Known rows, with every step that occurs:
rikeg/tati/nefef/zabigog/zugid/bupob: [-11.9  15.5  14.5  19.6  -1.1   7.1 -25.5   5.8  30.5  16.2  -2.8   7.6
  -1.2  21.4  -2.0  31.6  15.1  13.3 -22.8   7.5  -1.4   9.1  -3.3  22.6
  -5.5]
tati/rikeg/zabigog/zugid/bupob/mukibi/menade: [ -2.4 -12.9  16.0  32.0  10.3  -8.6  -1.1 -14.3  14.7 -15.0  10.2 -46.3
 -10.8   1.3   5.9 -31.7  -9.5  17.6 -35.2  -6.3  -6.8  -0.6   2.2 -58.8
   4.5]
nefef/sofisos/zugid/bupob/mukibi: [ -0.8  15.7 -14.6   2.7   0.9   0.5   2.5  11.4   1.0   6.0  14.8  12.6
  -2.3  -0.6  -2.0  -3.1 -11.0  13.5  53.3 -10.8  -6.5 -13.9  -1.6 -16.3
   2.8]
tati/zugid: [ -4.0  -5.2  -2.5 -34.9   1.9  -9.0   7.0   0.9 -19.3  -7.5   1.3   5.5
 -15.9 -53.6  -2.6   5.8  -8.5  -4.4  29.3 -13.7  10.2  -2.7   6.5 -15.1
  -9.1]
rikeg/zabigog/zugid: [ -4.2   5.7   6.1  13.0  -7.5   3.8  16.4 -14.2  14.7 -14.9   0.1  -8.1
 -11.3 -37.1  10.0  11.5  -1.5  34.8 -19.7   0.8  -4.2   1.3  -5.7   2.6
 -14.7]
tati/nefef/sofisos/rikeg/zabigog: [  9.1  37.9 -18.1  -1.1   0.9  -3.9 -27.5 -49.4 -35.9   2.4 -12.5  27.7
   7.9 -20.9   6.8  28.6  11.6  34.3  39.8   6.1  13.1 -26.3  -2.3  24.9
 -12.0]
zabigog/rikeg/tati/nefef/sofisos: [ -1.7   8.5 -19.4 -19.3  -2.8  -0.3   0.0 -12.9 -10.0   9.3  -3.0  11.4
  14.4   2.9   3.2  11.9  10.2  -6.1  47.2  20.0  26.7  -1.3   0.5  60.0
  12.2]
rikeg/tati/zugid/bupob/mukibi/menade: [ -1.0 -12.8   6.3 -16.2   2.9   4.1 -12.7  25.1  -7.4  37.7   6.6 -27.3
  -3.6 -17.6 -12.7 -19.3 -14.1 -28.9  -2.7  -8.7  -0.5   5.5   1.6 -60.2
  18.8]
nefef/zabigog/rikeg/tati: [ -3.2 -16.6  13.1 -16.3  -8.5  -9.1   6.6  21.5 -20.5  -6.8  -3.7  12.7
  11.0   2.0  11.7 -15.1   6.0 -13.4 -13.2   5.1  -4.6  13.9  -4.4   2.9
   8.9]
menade/zugid: [ -3.9  -5.4 -13.7  -3.3  -1.0   6.0   0.5  -3.8   5.8   0.6  -6.6   4.2
  -7.4 -27.2  -6.6   5.6   7.7  -1.5  16.7   1.8   2.3   6.6  -0.3  30.5
 -23.9]
zugid/bupob: [  2.4  12.4  -5.9   3.4   5.1  -1.3  -2.8  -2.9  37.3  -6.3  -8.7 -11.4
   2.7 -10.0   3.3 -13.2  -6.6 -18.4 -10.3  -6.3  10.0  -9.5   3.9  21.2
  -5.2]
nefef/zabigog/rikeg/tati/zugid/bupob: [ -9.5 -22.6  10.2 -14.7   1.3  -7.2  11.0  19.2 -21.4 -10.6  -4.8  -3.9
  -0.1  -4.1   7.6 -31.3   9.0  -9.0 -37.3   4.3  -3.5  12.1   2.9  -6.1
   9.2]
nefef/tati/zugid: [  4.3 -27.5  10.7 -20.4  -0.2  -3.6  25.2  13.8 -36.3  -2.6   2.8  11.9
  -3.7 -43.5  -8.4  27.0 -11.4 -21.3  26.7 -25.8  -0.4  -6.6   5.6  -5.1
 -15.7]
sofisos/rikeg/tati/nefef/zabigog: [  9.7  12.2   1.2 -14.9  -5.3   1.5 -21.0  -3.2 -33.3  21.2 -13.7  28.4
  12.1  12.4  -4.6   4.7   6.3  -2.2 -16.0  -0.4  -1.6  -5.7  -1.1   0.7
  -3.5]
rikeg/tati/nefef/zabigog/zugid/bupob/mukibi/menade: [ -7.7   6.7  23.6  24.9   3.1   5.2 -44.9  19.7  28.9  21.6   5.6  -1.9
   0.1  40.3  -5.1  32.4   8.7  -9.6 -10.3   7.2 -16.8  16.8  -9.0 -40.6
  14.2]
sofisos/zugid/bupob/mukibi/menade: [  1.3   6.5   3.0  -6.8   6.9   5.5  -8.6  28.1  21.9   5.7  11.7  -2.4
   4.2   6.7  -7.4 -29.1 -11.5 -27.7   4.8 -18.6 -22.0  -9.2   5.2 -71.6
   7.1]
rikeg/zabigog/zugid/bupob/mukibi/menade: [ -0.6   1.5  12.3  33.5   3.3   5.6  -6.4  -3.4  34.7 -11.6   3.9 -32.3
  -8.9  -3.2   7.3  -7.2  -4.2  10.1 -35.6   2.6 -18.4   5.7  -6.9 -51.5
   6.6]
rikeg/zabigog/zugid/bupob/mukibi: [ -3.8   8.2   4.3  30.6  -0.3   5.9  18.3 -11.3  20.6 -12.6   0.9 -36.7
 -14.8   5.6   5.7  -9.4  -1.3  21.4 -37.1  12.7  -6.0   6.0  -8.9  -4.6
   1.9]
nefef/tati/rikeg/zabigog/zugid: [  2.9 -28.4  21.0  21.7  -2.2  -4.7  38.4  -8.9 -21.7 -11.8   7.3 -12.8
  -1.4 -20.9   2.5   6.0  -9.0  20.9 -19.3 -19.8  -3.3  -9.4   3.1   6.3
 -23.1]
rikeg/tati/nefef/sofisos/zugid/bupob/mukibi: [ -6.6  34.4 -11.7  -0.3  -1.6  10.7 -18.4   2.9 -11.4  50.8   9.4   7.7
   7.9  18.3 -14.4  18.1   3.2   9.5  48.7   7.0  10.0 -13.0  -2.6  16.0
   6.0]
bupob/zugid: [  5.5  16.6   0.9 -21.4  -7.7  -5.5 -13.5   1.3  39.0 -30.3  13.6   4.7
  -6.8 -15.0   2.3  20.1 -21.2   3.0   0.9 -10.5 -12.9 -11.1   7.6 -23.2
  -2.7]
zabigog/rikeg: [  3.3  -9.5 -12.8 -26.8   0.7  -7.8  25.4  -1.7   7.8 -33.5  -6.1  -0.3
   5.5  -5.7  10.0 -24.8  -0.8 -29.4   9.2   7.3  12.7   4.2   4.5  29.3
   8.5]
nefef/sofisos: [  4.9   8.8 -12.4  -5.3  -5.2 -11.1 -11.6  -6.4   0.0  -1.0   4.1  26.7
   0.5 -38.3   9.3  30.9 -10.8  15.5  73.1 -11.9  10.1  -9.6  -5.3  12.9
  -5.8]
sofisos/rikeg: [ 20.1  -3.3 -16.5 -22.2  -2.9  -1.3  14.2  -5.2  -7.4 -13.1 -11.2  15.5
   4.2  -9.2  -0.1 -23.7 -13.6 -14.1  -7.5 -12.6   0.5  -9.5   4.6  -5.3
  -3.7]

Rows:
[ -7.6  24.3  16.6  -9.8  -6.1  -2.9 -39.5   2.7 -20.9  34.6  -5.2  23.0
   9.7  -3.9  -2.2  37.5  13.4  -1.8  16.7   3.8   6.3  -0.4  -6.1  15.6
  -7.0] : rikeg/tati/nefef/zabigog
[  2.5 -13.4 -11.0 -29.5  -8.2   1.6  28.9  11.2  -3.4   4.6  -4.1  -8.1
  13.0  -4.6   3.2 -31.3  -4.3 -28.1  -4.4  10.2  16.0   7.5   2.3  35.6
  14.3] : zabigog/rikeg/tati
[  9.1 -28.1  13.6  -2.1   1.6 -13.1  24.8   2.0 -27.3  -3.3   5.0   0.4
   7.8 -15.2  -3.8   4.3 -16.0 -19.6  16.4 -28.9   7.6 -15.0   7.7  10.5
 -16.4] : nefef/tati/rikeg
[ -9.3 -26.1  12.9 -30.1  -4.3 -10.9  12.6  21.9 -41.2  -8.7  -0.4  10.2
  -1.2 -17.8   7.5 -15.6   5.9  -5.5 -11.2   2.1  -4.5  14.8  -0.4 -14.0
   7.3] : nefef/zabigog/rikeg/tati/zugid
[ -7.6  -7.3  17.0  29.0   1.3  -4.4  -5.3  17.1  48.5 -35.0   0.6  10.1
 -13.7   8.9  11.6  15.4   2.5  17.2 -34.0  -8.2 -21.2  14.6  -4.3 -11.3
  -8.5] : nefef/zabigog/zugid/bupob
[ 18.8  -2.0 -22.8 -11.9 -12.4   2.4   4.7  -1.3 -22.0  24.9  -1.6  26.4
  10.4 -22.3   0.1  -4.1 -17.1  17.4  32.3 -11.7   5.6 -11.4  -3.2   5.7
   2.5] : nefef/sofisos/rikeg/tati
[ -3.8  -2.1 -16.3  18.3   7.2   8.5   1.6  -0.8  12.9   2.6  -5.8 -27.7
 -10.6  19.2 -11.5 -14.8   7.5 -17.7  -4.5  14.9   0.1  12.1  -2.4  22.6
  -5.3] : menade/zugid/bupob/mukibi
[  6.3   0.0   0.9  -0.8  -7.0   7.8  -5.0   3.0  -3.3   4.0  -6.6  27.2
   0.3  23.7  -4.4  14.0   5.2  14.7 -28.6   1.1  -9.9   7.1  -2.1  -0.9
  -3.4] : sofisos/rikeg/tati/nefef/zabigog/zugid
[ 12.0  -9.1 -25.0 -12.0  -2.9   4.0   8.4  -3.6 -23.8  20.6  -2.6   9.2
  -0.3 -27.7  -4.0 -20.3 -14.6  23.4   8.6 -12.8   7.3 -13.0   4.2  -2.2
   2.0] : nefef/sofisos/rikeg/tati/zugid/bupob
[ 11.8  27.7 -24.7  -8.0   3.3  -5.4 -25.7 -34.3 -12.5  -4.8  -8.6  38.5
   5.3  -4.0   1.5  36.2   5.3  14.1  61.6  -0.1  14.6 -19.7   1.2  28.6
  -6.3] : tati/nefef/sofisos/rikeg
[ -0.9  -5.0  -4.9  24.2   3.6   4.9  22.7  11.6  56.9 -24.2   6.9 -25.3
 -19.9  35.0  -2.2  -0.1 -11.1  -6.7 -12.5   6.0  -5.8  16.8  -4.7  -2.0
  10.9] : zabigog/zugid/bupob/mukibi
[ -6.2  -7.8  10.0  12.7   0.0 -10.2  21.2 -24.9  -3.6 -19.0   6.4 -22.5
 -13.1 -30.3   8.6 -16.8  -6.6  42.4 -21.5  -8.0   7.0  -6.0   3.5  -5.3
 -17.0] : tati/rikeg/zabigog/zugid
[  3.0 -25.6  19.9  38.6   4.8  -2.9  40.3  -5.2 -17.3 -10.9   8.7 -39.5
  -4.9  18.3  -2.3  -9.8  -9.7   6.8 -34.4  -8.4  -5.1  -5.3   0.3  -2.1
  -6.6] : nefef/tati/rikeg/zabigog/zugid/bupob/mukibi
[-11.9  16.4  16.3  11.9   2.8  -7.4 -27.9  -5.1  22.4 -25.1  -0.6  32.2
 -12.0  11.3   5.4  60.7  17.9  16.9  18.3   3.5  -7.9   9.8  -4.3   8.6
 -13.7] : tati/nefef/zabigog/zugid
[ -6.4  -5.8   7.7  29.6   6.5  -8.2  24.2 -21.2   0.7 -17.2   7.5 -49.8
 -16.9  10.0   4.3 -34.1  -6.6  28.4 -37.9   3.8   5.4  -1.2   0.8 -13.1
  -1.2] : tati/rikeg/zabigog/zugid/bupob/mukibi
[ -3.0   7.8 -12.1 -28.2  -1.4   2.7   8.7  -7.6  -4.0   8.2  -7.8  -1.5
  14.1  10.6  -0.8  -6.1  10.7 -27.9  10.6  21.1  25.5   2.0   4.4  56.7
  11.6] : zabigog/rikeg/tati/nefef
[  6.2 -33.9  28.0  41.1   8.2  -2.4  16.9   2.5  -4.5  -8.9  11.4 -36.5
   1.1   9.8  -0.7 -10.3 -12.3  -4.2 -33.6 -18.9 -17.3  -5.0   1.8 -48.1
  -1.9] : nefef/tati/rikeg/zabigog/zugid/bupob/mukibi/menade
[  1.5 -11.8  -4.7  14.0  10.4   8.0 -35.8   4.3  45.8   0.4  -6.6  -5.7
   3.8 -23.8  -3.2  -9.6   5.7 -19.9  -9.3 -10.5 -12.8   3.5   5.8 -24.2
 -13.4] : mukibi/menade/zugid/bupob
[-11.3  12.6  16.9   5.9  -7.2   3.4 -22.6   8.3   9.6  18.3   1.3  21.4
  -2.6   8.3  -2.0  47.6  11.8  15.9   4.6   5.6  -2.5  12.7  -7.1  15.0
  -6.9] : rikeg/tati/nefef/zabigog/zugid
[  5.4   3.4  -1.2  13.8  -1.1  12.1  -7.6   0.5  16.5   3.2 -10.6  12.9
   1.8  37.5  -4.6  -2.9   7.1  12.3 -53.7   3.6  -9.8   4.1   0.8  10.2
  -2.1] : sofisos/rikeg/tati/nefef/zabigog/zugid/bupob
[ -6.3  10.6 -19.5 -28.0  -4.5   6.9  10.2  -1.3 -14.9  14.3   5.3  24.5
  15.3  -0.5  -1.7  -0.3   9.7   6.2  44.7  11.0  14.0  -8.6   5.1  42.0
   6.3] : zabigog/rikeg/tati/nefef/sofisos/zugid
[  6.4   2.8  -1.2  17.1  -0.4  10.0  -2.5   4.6   1.1   6.2  -5.3  -0.7
  -3.2  64.2  -9.0  -3.5   5.1   1.2 -43.9  12.8 -12.0  11.4  -4.7  -9.3
  12.7] : sofisos/rikeg/tati/nefef/zabigog/zugid/bupob/mukibi
[ -7.6  14.5 -22.2 -13.4   1.5  10.0   8.8  -4.6   5.1  12.4   1.2   9.9
  16.9  12.3  -1.1 -16.3  11.7   3.0  17.8  12.8  15.0 -11.7   8.4  52.5
   7.3] : zabigog/rikeg/tati/nefef/sofisos/zugid/bupob
[ 17.1   9.9  -8.0 -12.1  -5.6   0.5  10.7 -24.6 -36.2  -5.1 -16.1   2.0
   7.2 -31.2   6.6 -31.1  -5.8  11.1 -33.2  -4.8  -1.8 -17.9   0.2  -8.5
 -10.1] : sofisos/rikeg/zabigog
[  3.6 -13.7  -0.8   1.5   4.0   0.7 -24.2  14.8   1.5   6.9   4.6  -7.4
  -5.1   0.3  -9.2   3.9  -1.7 -34.6  34.6  -0.4 -15.2  15.6  -6.2 -55.7
   6.0] : bupob/mukibi/menade/zugid
[ -6.5  14.7 -21.3 -11.4   2.3   8.8  12.8   0.7  -9.3  16.2   6.3  -3.5
  11.6  38.7  -6.3 -19.0   9.1  -9.1  28.9  22.9  12.5  -4.3   2.6  34.7
  22.0] : zabigog/rikeg/tati/nefef/sofisos/zugid/bupob/mukibi
[-11.2  15.3  15.0  22.4  -0.3   5.2 -22.1  12.2  14.3  20.0   2.4  -5.5
  -6.4  47.9  -6.9  31.9  11.5   2.3 -12.4  16.6  -4.0  16.4 -10.1   6.0
   9.5] : rikeg/tati/nefef/zabigog/zugid/bupob/mukibi
[ -0.7 -28.9  -4.0 -24.8   6.3   1.6  14.7  21.7  -6.9   4.3   3.5 -34.4
   2.3   6.2  -4.4 -49.2  -7.2 -46.4 -14.6   8.2   3.0  14.1   5.7 -38.5
  33.6] : zabigog/rikeg/tati/zugid/bupob/mukibi/menade
[ -7.7  15.2   7.8 -12.3   7.3 -15.5 -21.8 -13.2 -10.6 -33.6 -10.4  26.6
   5.4  17.1  11.6  23.5  26.1 -14.5  18.5  15.3   4.9   3.1   0.1  26.2
  -0.8] : tati/nefef/zabigog/rikeg
